Known rows, with every step that occurs
vefo, zeket: [ 22  -4  -7 -15  -1 -31 -39  -1  26  39  38  20 -30  25  47  28 -56 -16
   5   9  10 -21  -7]
lavar, vefo: [ 25 -10   8 -33  10 -10  13   1  48  -2  14 -36 -23  37  10 -33 -14  26
 -25  23   4  14  22]
nemu, mupe: [-23 -10 -24  -4   3   3 -11  -9   8   2  30  35  21  15  14  -8  -4  18
   5  29   4 -11   4]
lavar, vefo, rafol: [ 25  10  -9 -20  -5  -4  25 -14  51  11   2 -55  17  41  27  -5  -3  20
   2   8 -14  -3  -1]
mupe, rasib: [  8   0 -15 -18  -7  25  12  -1  -9 -34 -22  69  -4  10  -4 -24 -24  -4
 -30   5 -13   3   4]
rafol, vefo: [ 18  14   7  -8  -4 -14  21   1  -5 -20 -13   5  -7  -6  -7  -1 -20 -10
 -16   2   3  20  42]
mupe, nemu: [-23 -13 -29  11   9  13   2  -6  -3 -28   8  43   4  28   5  -9   2 -13
  26   4  10  -9   2]
vefo, rafol, mupe, rasib: [  9  44 -36 -19 -25  55  46  13 -25 -46 -40  46  60 -27   5  17  28 -29
  -6 -24 -46 -33 -20]
bomered, vefo, taze: [-12 -36   9 -57  -7 -25   9 -24  21  47   6 -64  29   3 -17  -8   8   6
  11  63 -28  51   4]
rasib, vefo, rafol, mupe: [ 12  35 -19 -15 -14  -1  41  14  -5 -19 -36 -45  32  -5  -9  47  11 -28
   2 -30 -64 -31  11]
lavar, vefo, nemu, mupe: [ -8   9  19   3  40  27 -10  23  33  20   5 -41   5   9  16  -8  62  53
  -8   8  61  13  -8]
nemu, mupe, rasib, vefo, kili: [-14 -30  31  21  19  16   9 -21 -14 -10   1   9 -19  17   5 -34   9  -3
  19 -38 -10  19   7]
rasib, vefo: [ 13 -10   8 -10   2 -29   6  -3  13  -3 -18 -23 -35  33 -13   8 -41  -6
 -24   2 -33   5  31]
kili, vefo: [  7 -36 -18   8   6  -9   5 -12   9 -14  45   5  -6 -24 -19 -19 -57 -14
  -8  21  -6  16  -7]
vefo, kili: [-10 -44 -14  22   3 -11 -11 -20  38  21  41  19  -3  31  -3 -23 -34  -8
  15  10  21  13   1]
vefo, taze: [ -8 -16   1 -38   2  -2  -2 -23   8  41  25  -7  10  19   8 -24  -6   0
   1  44  -6  30   8]
zeket, vefo, nemu, mupe, rasib: [-29  30  12  21   7  39 -43  -7 -33   0 -43  43  -4 -42 -21 -14  75  53
 -22 -12  53 -11 -26]
zeket, vefo: [ -9  -2  -8 -10 -19 -32 -37 -30  10   8  -2   9 -27  -5 -27 -21 -16  33
 -26  25   9 -14  14]
nemu, mupe, rasib, vefo, rafol: [  1  26   6   1  -7  27  29 -19 -26 -15 -41  -6  18  12  15  12  15  -1
  12 -35 -46 -15  -9]
nemu, vefo: [  0 -16  -1   5 -39 -46 -10   9   2  11  27   1   5  28 -20 -35 -36  30
  -7  70   2  -6  15]
lavar, vefo, nemu, mupe, rasib: [  2  21  32  -9  35  56   5  29   2 -11 -29   0  -1  -4  15 -24  75  50
 -23 -17  52  20 -15]
kili, vefo, rafol, mupe: [  3  10 -45   4 -17  21  39   3  -6 -32  25 -17  59 -67 -11  24  -3 -37
  16 -12 -36 -18 -28]
kili, vefo, nemu, mupe, rasib: [-20  -2   1  36  30  62  -1  10 -38 -23   5  40  16 -65 -11  -9  34   9
  -5 -15  43  21 -42]
rasib, vefo, kili: [  4 -43  17  23  12 -31  -3 -20  30  18  11 -33 -37  39 -11 -12 -39 -16
  11 -18 -10  20  23]

Rows
[-29 -15  -8  42  33  27 -16  10  -7   8  37   3  20 -53 -12   9  19  14
   9   3  52  17 -35] => kili, vefo, nemu, mupe
[ 40  34  27 -42   5   4  10  37 -32 -26 -30   9 -42 -22  32  34  -2 -44
 -18 -54 -49 -23   8] => rafol, mupe, rasib, vefo, zeket
[-22  23  -4  18  20  59 -12  21 -25  -9 -31  63  23 -17   2   5  53  21
 -12 -11  45   0 -29] => vefo, nemu, mupe, rasib
[-13  34 -21   6   2  27  48   9 -25 -46 -39 -27  37  -4   4  48  53 -43
  43 -54 -54 -33   3] => rasib, vefo, rafol, mupe, nemu
[ 33  -3  27 -20   8 -52 -29   4  18  38   9 -35 -67  37  35  39 -61 -23
  -3 -16 -19 -11  12] => rasib, vefo, zeket
[ -9  45 -35  -9 -38  -1  -3 -21  -5  -9 -22 -11  40 -40 -19  21  37   7
  -3  -8 -25 -48 -10] => zeket, vefo, rafol, mupe
[  2 -21  20  26   4 -17  11 -15  14   7  17  -3 -10   2  -2 -17 -18 -18
  16 -17  23  37  34] => rafol, vefo, kili
[ 19  27  14 -35  -1  26  45  34 -37 -65 -57  18 -13 -22 -20   1  15 -29
 -38 -36 -63  -8  26] => rafol, mupe, rasib, vefo
[ 11  21  28  14  20  26   8  26 -22 -13 -76   5 -35   0 -24  17  15  -2
 -40 -39   5  17   1] => mupe, rasib, vefo, nemu
[  7 -16 -35  20 -14  -1  17 -27  15   1  31 -20  31 -19  -8  11 -47 -20
  20   7 -20  -1 -28] => kili, vefo, rafol
[ 24 -31  -2  -1  10 -32 -31  -7  17  25  71  -4 -36 -24  33  15 -74 -33
  12   2   6  -1 -20] => kili, vefo, zeket
[-27  10 -13  11 -27  -3  16  38 -39 -47  16  23  37  -8 -18 -22  48  -1
  30  28  -6 -24  10] => rafol, mupe, nemu, vefo
[-15  -9  17 -34 -10 -21 -39 -50  -4  51  12 -27 -12  -8 -11 -40  16  28
 -12  38   6  21  12] => zeket, vefo, taze
[-32  11 -13  26  23  25 -27  19   5  20   3  24  26  -6   3  23  38  30
   0   9  59  -3 -17] => vefo, nemu, mupe
[ 43   8  38 -28   7 -19 -18   4 -13   5 -22   6 -72  21  35  20 -49 -29
 -18 -38 -32 -11   7] => mupe, rasib, vefo, zeket
[ 35  21  27 -17   3 -37 -11   2   1  21  12  -4 -38  -3  42  33 -41 -27
   4 -16  13   5  26] => rafol, vefo, zeket
[-27   8 -26  38 -39 -13   7 -13 -16   3  14  -5  51  34  -3  -7  15   9
  61  32  -2 -25 -16] => mupe, nemu, vefo, rafol
[ 10  44  18  -2  17  49  30  57 -44 -44 -83   9  -7 -42 -27  33  57 -21
 -43 -54 -11  -1   5] => rafol, mupe, rasib, vefo, nemu
[-19 -37   1  28 -12 -33 -49 -51  28  30  27  -1 -26   6 -24 -37 -14  23
   5   6  28   1   5] => zeket, vefo, kili
[-10  -8  11  15 -19 -42 -41  10 -14  26  52   9 -18  34  35  -2 -15  -1
  51  26  25 -25  -9] => mupe, nemu, vefo, zeket
[-15 -17 -12  -1   4 -10  -6  21  28  26 -36 -35  20  -8 -41  43  19  16
  -9  29  25  26 -14] => bomered, vefo, nemu
[-12 -46   9  37 -31 -47 -18 -10  21  35  60  -9   5  35 -18 -54 -33  20
  25  49  26  11   8] => nemu, vefo, kili
